What can hang from each mark:
temul: nuro rizoz
vevaz: dizev tavol
dizev: bomet nuro tavuku
rizoz: dizev tavol temul
tavol: rizoz vevaz
tavuku: dizev
ripu: bomet rizoz

Known rows, with every way that one mark hangs from another:
temul[nuro rizoz[dizev[bomet tavuku] tavol[vevaz]]]: [ 0.37 -0.49  0.13  0.19 -0.36  0.23 -0.58  0.35  0.52 -0.02 -0.02  0.06
  0.33  0.11  0.03 -0.28 -0.10  0.04  0.11]
vevaz[dizev[bomet]]: [ 0.11  0.29  0.09  0.00  0.00  0.17 -0.21  0.20 -0.14 -0.10  0.07  0.04
  0.02 -0.07 -0.03 -0.03  0.02 -0.01 -0.12]
dizev[bomet nuro tavuku]: [ 0.15  0.02  0.02 -0.08 -0.09 -0.23 -0.55  0.24  0.21 -0.09 -0.10  0.01
  0.15  0.02  0.18 -0.23 -0.01 -0.03 -0.02]
rizoz[dizev[bomet tavuku] tavol[vevaz] temul[nuro]]: [ 0.22 -0.39  0.12  0.28 -0.24  0.05 -0.67  0.31  0.53  0.18 -0.02  0.00
  0.27  0.22 -0.01 -0.15 -0.14  0.06 -0.09]
tavol[rizoz]: [ 0.04 -0.27 -0.01 -0.13  0.12 -0.06  0.04  0.03  0.09 -0.04  0.01  0.07
 -0.08 -0.02 -0.05  0.16  0.03  0.01  0.07]
temul[nuro rizoz[tavol]]: [ 0.19 -0.25 -0.04  0.01 -0.26  0.31 -0.22  0.03  0.21  0.07  0.14 -0.02
  0.29 -0.02  0.09 -0.07 -0.08  0.00  0.08]
vevaz[tavol]: [-0.04 -0.28  0.09  0.09 -0.05  0.24 -0.06 -0.01  0.02 -0.04  0.00 -0.04
  0.10  0.04  0.09  0.03  0.06  0.01 -0.05]
rizoz[dizev[bomet nuro] tavol[vevaz] temul]: [ 0.16 -0.22  0.09 -0.07 -0.23  0.36 -0.64  0.23  0.36  0.14  0.09 -0.03
  0.08  0.06 -0.08 -0.03 -0.14  0.15 -0.19]
tavuku[dizev]: [ 0.07 -0.12  0.11 -0.03  0.09 -0.03 -0.01  0.05 -0.19  0.06  0.04  0.04
  0.03  0.02 -0.19  0.06  0.13  0.02 -0.02]
temul[nuro rizoz[dizev]]: [ 0.25  0.10  0.10  0.01 -0.17  0.32 -0.25  0.11  0.30  0.05  0.03  0.09
  0.13  0.03 -0.05 -0.13 -0.05  0.07  0.11]
rizoz[tavol[vevaz[dizev[bomet nuro]]] temul]: [ 0.15 -0.13  0.04 -0.02 -0.18  0.35 -0.56  0.19  0.05  0.05  0.13 -0.01
  0.10 -0.08 -0.13  0.06 -0.10  0.04 -0.22]
ripu[rizoz[tavol]]: [-0.10 -0.35  0.08  0.03 -0.33  0.14  0.02 -0.08 -0.01  0.09  0.09 -0.10
  0.16 -0.04  0.05  0.03 -0.02 -0.04  0.13]
tavol[rizoz[dizev[bomet nuro tavuku] temul] vevaz]: [ 0.25 -0.39  0.14 -0.10  0.02 -0.19 -0.64  0.29  0.47  0.03 -0.16  0.16
  0.00  0.04 -0.12  0.00 -0.11  0.12 -0.02]
tavol[rizoz[temul[nuro]]]: [ 0.13 -0.18 -0.01 -0.02  0.06 -0.16 -0.23  0.02  0.27  0.19 -0.02  0.12
  0.00  0.04 -0.09  0.21 -0.07  0.09  0.08]
dizev[tavuku]: [ 0.01 -0.14  0.01  0.10  0.01 -0.25 -0.08  0.04  0.05 -0.01 -0.08 -0.02
  0.17  0.03  0.10 -0.09 -0.02 -0.09  0.03]
vevaz[tavol[rizoz[temul]]]: [-0.01 -0.52  0.09 -0.05  0.11  0.04 -0.07 -0.05  0.08  0.09 -0.04  0.05
  0.04 -0.06  0.01  0.30 -0.01  0.10 -0.04]
tavol[rizoz[dizev[bomet nuro] temul] vevaz]: [ 0.23 -0.24  0.13 -0.20 -0.01  0.06 -0.57  0.26  0.42  0.03 -0.08  0.18
 -0.14  0.02 -0.21  0.09 -0.09  0.20 -0.04]
vevaz[dizev[bomet nuro tavuku] tavol[rizoz]]: [ 0.16 -0.29  0.15 -0.08  0.05  0.15 -0.58  0.27  0.12 -0.25  0.04  0.05
  0.19 -0.02  0.12 -0.02  0.08 -0.07 -0.08]
rizoz[dizev tavol]: [-0.04 -0.13  0.08  0.01 -0.10  0.43 -0.15  0.09  0.14  0.10  0.22 -0.16
  0.17  0.11  0.03 -0.02 -0.03 -0.01 -0.13]
ripu[bomet rizoz]: [ 0.00 -0.22  0.28  0.07 -0.15 -0.03  0.18 -0.14  0.02  0.04 -0.07  0.02
  0.06 -0.09  0.03 -0.09  0.06 -0.01  0.27]
temul[rizoz[dizev[tavuku]]]: [ 0.17 -0.11  0.12  0.02 -0.03  0.03 -0.14  0.08  0.13  0.02 -0.06  0.06
  0.24 -0.06  0.02 -0.18 -0.04 -0.02  0.08]

Rows:
[ 0.26 -0.19  0.10 -0.15 -0.26  0.28 -0.66  0.31  0.33 -0.03  0.09 -0.04
  0.39 -0.04  0.20 -0.31 -0.11 -0.01 -0.03] : temul[rizoz[dizev[bomet nuro tavuku] tavol]]
[ 0.31 -0.38  0.05 -0.02 -0.26  0.28 -0.55  0.25  0.10 -0.17  0.05  0.04
  0.30 -0.15  0.00 -0.19 -0.08 -0.06 -0.01] : temul[rizoz[tavol[vevaz[dizev[bomet nuro tavuku]]]]]
[ 0.16 -0.11  0.06 -0.23 -0.23  0.57 -0.37  0.08  0.21  0.04  0.21 -0.08
  0.25 -0.06  0.03 -0.12 -0.09  0.02 -0.05] : temul[rizoz[dizev[nuro] tavol]]
[ 0.04 -0.21 -0.01  0.00 -0.14  0.39 -0.34 -0.02 -0.01  0.12  0.19 -0.06
  0.11 -0.05 -0.20  0.14 -0.10 -0.01 -0.21] : rizoz[tavol[vevaz[dizev[nuro]]] temul]
[ 0.27 -0.04  0.16 -0.02 -0.09 -0.01 -0.35  0.26  0.19 -0.03 -0.11  0.11
  0.23 -0.08  0.10 -0.26 -0.05  0.03  0.04] : temul[rizoz[dizev[bomet tavuku]]]
[-0.03  0.11  0.19 -0.11 -0.25  0.09 -0.32 -0.04  0.12  0.25 -0.02  0.04
  0.05 -0.06 -0.08  0.01 -0.09  0.10  0.03] : ripu[rizoz[dizev[nuro] temul]]
[ 0.14 -0.04  0.09 -0.03  0.05  0.05 -0.32  0.09  0.38  0.22  0.05  0.10
  0.01  0.12 -0.13  0.17 -0.06  0.11  0.00] : tavol[rizoz[dizev temul[nuro]]]
[ 0.12 -0.39  0.18  0.07  0.11  0.09 -0.30  0.24  0.02 -0.21  0.00  0.05
  0.20 -0.01  0.11  0.05  0.08 -0.07 -0.05] : vevaz[dizev[bomet tavuku] tavol[rizoz]]
[ 0.06 -0.58  0.28  0.17 -0.29  0.23 -0.20 -0.06  0.10 -0.06  0.09 -0.09
  0.31 -0.05 -0.03 -0.16  0.03 -0.17  0.16] : ripu[bomet rizoz[tavol[vevaz[dizev[nuro tavuku]]]]]
[ 0.00 -0.50  0.31  0.21 -0.23  0.27  0.09 -0.18 -0.09  0.17  0.08 -0.03
  0.19 -0.15 -0.18  0.12 -0.03 -0.03  0.08] : ripu[bomet rizoz[tavol[vevaz[dizev]] temul]]
[ 0.25 -0.03  0.09 -0.25 -0.29  0.53 -0.58  0.28  0.28 -0.01  0.16 -0.04
  0.23 -0.08  0.10 -0.20 -0.09  0.07 -0.08] : temul[rizoz[dizev[bomet nuro] tavol]]
[ 0.01 -0.38  0.11  0.11 -0.13  0.32 -0.17  0.03  0.19  0.22  0.08 -0.07
  0.09  0.07 -0.17  0.12 -0.11  0.09 -0.16] : rizoz[dizev tavol[vevaz] temul]
[ 0.21  0.03  0.11 -0.20 -0.01  0.01 -0.48  0.26 -0.03 -0.03  0.03  0.08
  0.00  0.00 -0.10 -0.08  0.11  0.09 -0.04] : tavuku[dizev[bomet nuro]]
[ 0.12 -0.47  0.25  0.03  0.04  0.09 -0.41  0.32  0.34 -0.12 -0.07  0.05
  0.17  0.11  0.15 -0.06  0.06  0.03 -0.03] : vevaz[tavol[rizoz[dizev[bomet tavuku]]]]
[ 0.21 -0.30  0.17  0.17  0.04 -0.02 -0.56  0.24  0.20  0.02 -0.01  0.10
  0.27  0.04  0.08  0.11  0.00 -0.01 -0.07] : vevaz[dizev[bomet tavuku] tavol[rizoz[temul[nuro]]]]
[ 0.12 -0.38  0.09  0.22 -0.09  0.00 -0.37  0.18  0.00  0.07  0.03 -0.02
  0.26 -0.04 -0.07  0.02 -0.10 -0.05 -0.17] : rizoz[tavol[vevaz[dizev[bomet tavuku]]] temul]
[ 0.12 -0.10  0.08 -0.06 -0.18  0.21 -0.70  0.34  0.35 -0.01  0.13 -0.13
  0.30  0.13  0.20 -0.26 -0.04 -0.05 -0.15] : rizoz[dizev[bomet nuro tavuku] tavol]
[-0.04 -0.21  0.14  0.22  0.04  0.19 -0.12  0.03 -0.14 -0.11  0.04 -0.06
  0.30  0.02  0.08 -0.03  0.07 -0.14 -0.10] : vevaz[dizev[tavuku] tavol]
[ 0.11 -0.04  0.15  0.04 -0.08  0.23 -0.62  0.24  0.04 -0.18  0.02 -0.02
  0.28  0.00  0.17 -0.17  0.07 -0.08 -0.16] : vevaz[dizev[bomet nuro tavuku] tavol]
[ 0.31 -0.32  0.11  0.17  0.03 -0.24 -0.50  0.26  0.27  0.00 -0.10  0.22
  0.07  0.04 -0.18  0.07 -0.06  0.03  0.03] : tavol[rizoz[temul[nuro]] vevaz[dizev[bomet tavuku]]]
[ 0.29 -0.32  0.09 -0.15 -0.35  0.55 -0.55  0.28  0.36 -0.07  0.08  0.03
  0.12 -0.06 -0.05 -0.18 -0.10  0.13 -0.02] : temul[rizoz[dizev[bomet nuro] tavol[vevaz]]]
[ 0.09 -0.43  0.08  0.05  0.01  0.06 -0.28  0.00  0.28  0.14 -0.02  0.08
  0.10  0.07  0.03  0.25  0.00  0.10  0.03] : vevaz[tavol[rizoz[temul[nuro]]]]
[ 0.30 -0.41  0.16  0.14 -0.03 -0.23 -0.58  0.33  0.58  0.08 -0.17  0.20
  0.03  0.17 -0.13 -0.01 -0.09  0.13  0.07] : tavol[rizoz[dizev[bomet tavuku] temul[nuro]] vevaz]
[ 0.04 -0.30  0.05 -0.04 -0.22  0.52 -0.39  0.11  0.33 -0.01  0.17 -0.10
  0.07  0.14 -0.12 -0.07 -0.04  0.03 -0.10] : rizoz[dizev[nuro] tavol[vevaz]]
